What can hang from each mark
K_370: K_219
K_237: K_224
K_103: K_224 K_523
K_523: K_219
K_368: K_103 K_237 K_539
K_539: K_368 K_370
K_219: K_224
K_224: K_103

Known rows, with every way that one mark hangs from another
K_103{K_224 K_523{K_219}}: [  8.6 -29.4  -1.1  -7.6   8.8  18.8  11.4 -39.6 -20.7  37.0  10.9  25.4
  14.3 -26.6  -3.4  46.4  15.2  -1.0  -7.5   8.8 -66.1]
K_368{K_237{K_224}}: [ 20.8 -42.7  -6.7 -12.1   9.9  -1.7  10.9  43.4 -25.8  35.0  14.8  22.6
  -0.8 -11.9 -13.0  -1.7  20.2  -2.1 -21.3  13.7 -31.3]
K_368{K_103{K_224 K_523} K_539}: [ 15.0 -15.1   4.1  -0.6   3.8 -15.8   3.1   7.1 -17.2  31.4   1.4  28.9
   3.8 -22.8   1.9  -2.8  12.3  -5.5  -7.5  24.8 -47.7]
K_103{K_224 K_523}: [ 11.1 -14.4  -5.6  -4.5  10.9  16.3  10.4 -33.8 -25.8  27.2  11.5  25.0
   6.7 -28.7  -8.3  37.1  -0.7  -3.0 -12.5  18.7 -44.2]
K_237{K_224{K_103}}: [ 25.6  30.4 -16.9  -9.4  11.4  -6.6  -2.2  18.7 -20.4  20.9  18.6  20.7
   4.5  11.2  -6.6  16.4  36.4   3.2 -29.0  21.1 -29.1]
K_224{K_103{K_523{K_219}}}: [  8.8   5.2   5.6  -6.1  10.0  -1.5  -6.0 -11.4 -21.1  43.8  26.6  24.8
  17.2  -9.0   8.4  18.3  30.2   3.5 -16.2  15.3 -68.6]
K_370{K_219{K_224{K_103{K_523}}}}: [ 14.0  10.5  14.3  -2.9  18.3 -13.1   4.7  21.4 -27.6  24.6  28.5  21.1
  14.6 -16.5 -15.9   7.1  42.3  16.5 -21.8  22.9 -44.4]
K_523{K_219{K_224{K_103}}}: [ 12.8  18.1  -0.2  -9.5  10.8   0.3  -3.5   3.8 -15.6  26.9  22.7  17.4
  15.7   1.3  -3.9   4.2  51.5   6.6  -9.2  13.2 -55.9]
K_224{K_103}: [ 18.4  21.9 -10.2  -8.5   6.5 -10.5  -9.1  -2.9 -21.9  30.1  23.4  20.7
   7.2   4.7   4.7  -1.0  30.5   2.1 -16.3  25.9 -43.3]
K_539{K_368 K_370{K_219}}: [ 16.3   7.8  -3.3   0.3  -0.7 -22.3 -10.6  17.9 -35.7  18.0  25.6   9.2
   1.1 -23.3  -0.8  34.1  24.7  11.7 -22.6  23.4 -57.2]
K_523{K_219{K_224}}: [ 13.2  -6.7  -4.8 -11.6   9.2  -2.8   5.5  -3.0 -16.7  22.8  21.4  20.9
  13.4  -9.3 -11.0  13.7  49.6   4.6  -3.9  10.8 -52.7]
K_368{K_237{K_224} K_539{K_370}}: [ 13.6 -10.7 -13.9  -5.4  -5.8 -25.8  -5.5  70.2 -25.1  46.8   4.1  14.7
  -5.2 -17.9  -3.2   0.8  32.1  -8.6 -18.5  16.4 -22.7]
K_539{K_370}: [ 18.4   4.8 -18.2  -2.6   4.2 -21.4 -15.0   6.7 -26.9  24.1  16.2  16.2
  -3.0 -16.7   1.2  33.8  32.4   1.0 -11.0  23.0 -47.9]
K_539{K_368{K_103} K_370{K_219{K_224}}}: [ 18.7  16.5  13.3   6.7  11.0 -27.8 -19.0  47.2 -32.6   6.3  21.7   8.0
   0.4 -16.4  -3.4  13.9  24.4  20.2 -22.5  26.7 -63.5]
K_523{K_219}: [ 16.6 -38.8 -10.6 -14.1   1.4  -7.3   6.5 -14.8 -17.1  36.3  21.6  25.7
  11.9 -10.1   0.5  20.1  50.8  -0.8  -2.0   9.5 -61.8]
K_539{K_368{K_103{K_523} K_237} K_370}: [  8.9 -19.4  20.8   7.0   9.3 -12.0 -21.3  45.8 -35.6  33.5  15.8  13.9
  -2.3 -28.8   9.0   3.5 -14.9   4.5 -23.5  19.6 -80.1]
K_368{K_103 K_539{K_370{K_219}}}: [ 23.3 -18.7  -1.1   0.5  -0.3 -54.3 -13.6  48.7 -19.7  31.9   9.5  21.5
  -1.9 -20.3   6.9  -2.4  53.7   5.7  -5.7  25.7 -54.0]
K_103{K_224}: [ 20.1 -10.7 -21.0 -10.3   4.0   9.4   9.1 -32.3 -21.1  17.7   9.3  18.8
   0.7  -9.9  -7.0  21.7  14.6  -1.3  -5.6  21.4 -32.5]
K_219{K_224}: [ 15.9  24.4  -7.4  -5.8  13.0  -6.4   3.2   5.5 -23.2   7.4  20.3  20.0
   6.8  -9.7 -21.0   0.8  28.8   1.7 -12.3  24.3 -24.7]

Rows
[ 15.4 -52.6   8.0  -5.9  -0.5 -31.6   2.6  60.5 -18.8  46.7   7.1  27.9
  -2.6 -18.4   5.5 -45.3  24.1  -7.1  -4.9  21.5 -45.7]
K_368{K_103 K_237 K_539}
[  4.6 -11.7   9.3  -6.4  14.9   1.9   6.8  -9.3 -23.2  32.9  23.5  26.5
  17.4 -26.8 -12.6  28.1  28.1   0.8 -11.4  11.4 -59.1]
K_103{K_523{K_219{K_224}}}
[ 18.2  14.3   5.2  -6.3  15.7 -17.1   2.6  25.7 -24.3  19.4  27.5  17.7
  11.1  -7.8 -14.8   1.1  53.3  17.3 -17.6  24.4 -36.9]
K_370{K_219{K_224{K_103}}}
[ 27.9 -59.3   8.0  -7.4  18.6  -9.8   3.0  63.7 -22.9  30.9   9.0  25.7
  -3.6  -7.3  -5.5 -21.1  19.2   4.3 -18.7  15.6 -52.6]
K_368{K_103 K_237{K_224}}
[ 20.7 -11.8  -9.3  -4.9  -1.4 -21.4   1.1  10.7 -14.2  23.0   0.6  24.3
  -2.2  -8.7   3.5 -13.0  26.2  -5.4  -0.8  27.2 -38.7]
K_368{K_103{K_224} K_539}
[ 14.0  20.5 -11.3  -1.6  -4.4 -40.5  -6.1  36.9 -23.0  28.1  13.2  15.2
   2.3 -22.7  -6.5  12.7  53.9   1.8 -10.1  23.6 -28.7]
K_368{K_539{K_370{K_219{K_224}}}}
[ 17.7 -18.1   3.2  -0.1   3.3 -13.5  -7.8  62.8 -37.8  29.7  21.2   5.8
  -4.0 -21.6  -4.5  26.4  20.7  12.5 -30.7  15.9 -55.0]
K_539{K_368{K_237{K_224}} K_370{K_219}}
[ 19.3  15.5  -5.6  -8.1  14.5   1.5   0.0  13.7 -20.0  33.8  21.4  24.0
  13.6  -0.7  -4.3  30.2  37.2   4.7 -28.9  13.1 -47.9]
K_237{K_224{K_103{K_523{K_219}}}}
[  9.2  52.3   5.6  -0.4  18.3   0.6  -6.1   5.6 -24.2  18.7  24.4  20.3
  14.1  -8.1 -12.8  -0.4  17.0   6.0 -21.6  26.9 -35.0]
K_219{K_224{K_103{K_523}}}
[ 14.6 -75.2  24.6  -3.0  18.3 -10.3   1.5  40.2 -26.8  44.7  13.2  32.0
   3.0 -28.8  -0.1 -22.2   0.9   1.0 -13.2  16.8 -71.0]
K_368{K_103{K_523} K_237}
[ 20.0  26.5  -7.2  -5.8  15.7  -1.8  -0.8  16.9 -23.3  27.5  21.2  24.0
   9.5  -0.5  -7.6  23.1  26.2   1.7 -33.2  20.2 -33.8]
K_237{K_224{K_103{K_523}}}
[ 19.8  -0.3  -8.3   1.0  -1.8 -45.1 -18.7  40.1 -18.4  29.3   6.1  21.8
  -3.3 -16.1   9.5  -5.4  38.3  -2.1  -5.5  26.3 -47.9]
K_368{K_103 K_539{K_370}}
[ 21.9 -10.1   8.2   4.9   5.1 -30.3 -17.4  37.8 -32.8  15.8  21.6  11.7
  -1.6 -20.9   5.2  18.2  26.4  16.4 -20.3  25.9 -71.1]
K_539{K_368{K_103} K_370{K_219}}
[ 16.1 -38.2   6.5   0.3  -1.7 -38.6 -16.0  70.3 -22.3  47.1   2.7  20.2
  -7.2 -22.0  11.1 -28.2  26.2  -3.0  -6.0  21.1 -51.5]
K_368{K_103 K_237 K_539{K_370}}
[ 23.5  -6.8   4.6   4.3   5.5 -16.4 -16.0  23.7 -31.8  14.1  13.5   7.4
  -4.6 -17.6   5.1  26.4  18.4  18.4 -17.7  25.1 -71.4]
K_539{K_368{K_103{K_224}} K_370{K_219}}
[ 15.8 -74.3  23.1  -2.2  18.8   7.8   1.6  24.2 -24.8  40.2   3.9  26.8
   1.8 -28.3  -0.3 -11.4 -10.2   2.1 -10.1  16.5 -67.7]
K_368{K_103{K_224 K_523} K_237}
[ 21.2   4.6 -10.8   1.3  -1.5 -29.6 -17.2  23.1 -16.3  25.3  -3.1  16.8
  -5.9 -14.0  10.2   3.8  28.1  -1.0  -2.1  26.1 -45.2]
K_368{K_103{K_224} K_539{K_370}}
[ 16.0 -33.9   3.0   0.4  -0.9 -20.6 -13.4  54.9 -20.3  43.5  -7.3  15.2
 -10.3 -21.6  11.6 -22.2  15.0  -3.3  -3.9  21.5 -53.3]
K_368{K_103{K_224} K_237 K_539{K_370}}
[  9.3  -4.4  -0.7   0.8  -3.0  -9.0 -15.9  30.3 -36.7  30.4  18.2   7.3
  -5.5 -21.4   4.8  10.7  -0.3  -0.3 -21.7  22.5 -57.6]
K_539{K_368{K_237} K_370}
[ 19.3 -18.2  -3.5 -10.1  11.5   0.0   1.2  47.5 -26.0  40.2  16.0  18.9
   1.6  -1.6  -4.5  -8.2  23.4   0.3 -25.8  16.5 -35.9]
K_368{K_237{K_224{K_103}}}
[ 15.3   1.1 -16.3  -3.6  -8.7 -43.1  -4.4  31.0 -24.0  36.8  14.1  18.1
  -0.1 -23.9   0.0  18.1  55.4  -0.1  -8.9  23.2 -32.9]
K_368{K_539{K_370{K_219}}}
[ 14.3  23.7   6.7   3.9  16.4 -21.5 -15.3  29.4 -30.5  26.9  21.7  14.0
   8.1 -24.2  -6.7  29.8  40.1  16.4 -20.0  24.5 -53.7]
K_539{K_370{K_219{K_224{K_103{K_523}}}}}
[  9.3  -4.1  -0.8  -8.2  -0.3 -14.8   3.4  60.4 -24.3  53.5  11.4  21.6
   4.8 -12.8  -2.2 -16.9  23.4  -9.2 -23.9  18.0 -25.6]
K_368{K_237{K_224{K_103{K_523}}} K_539}
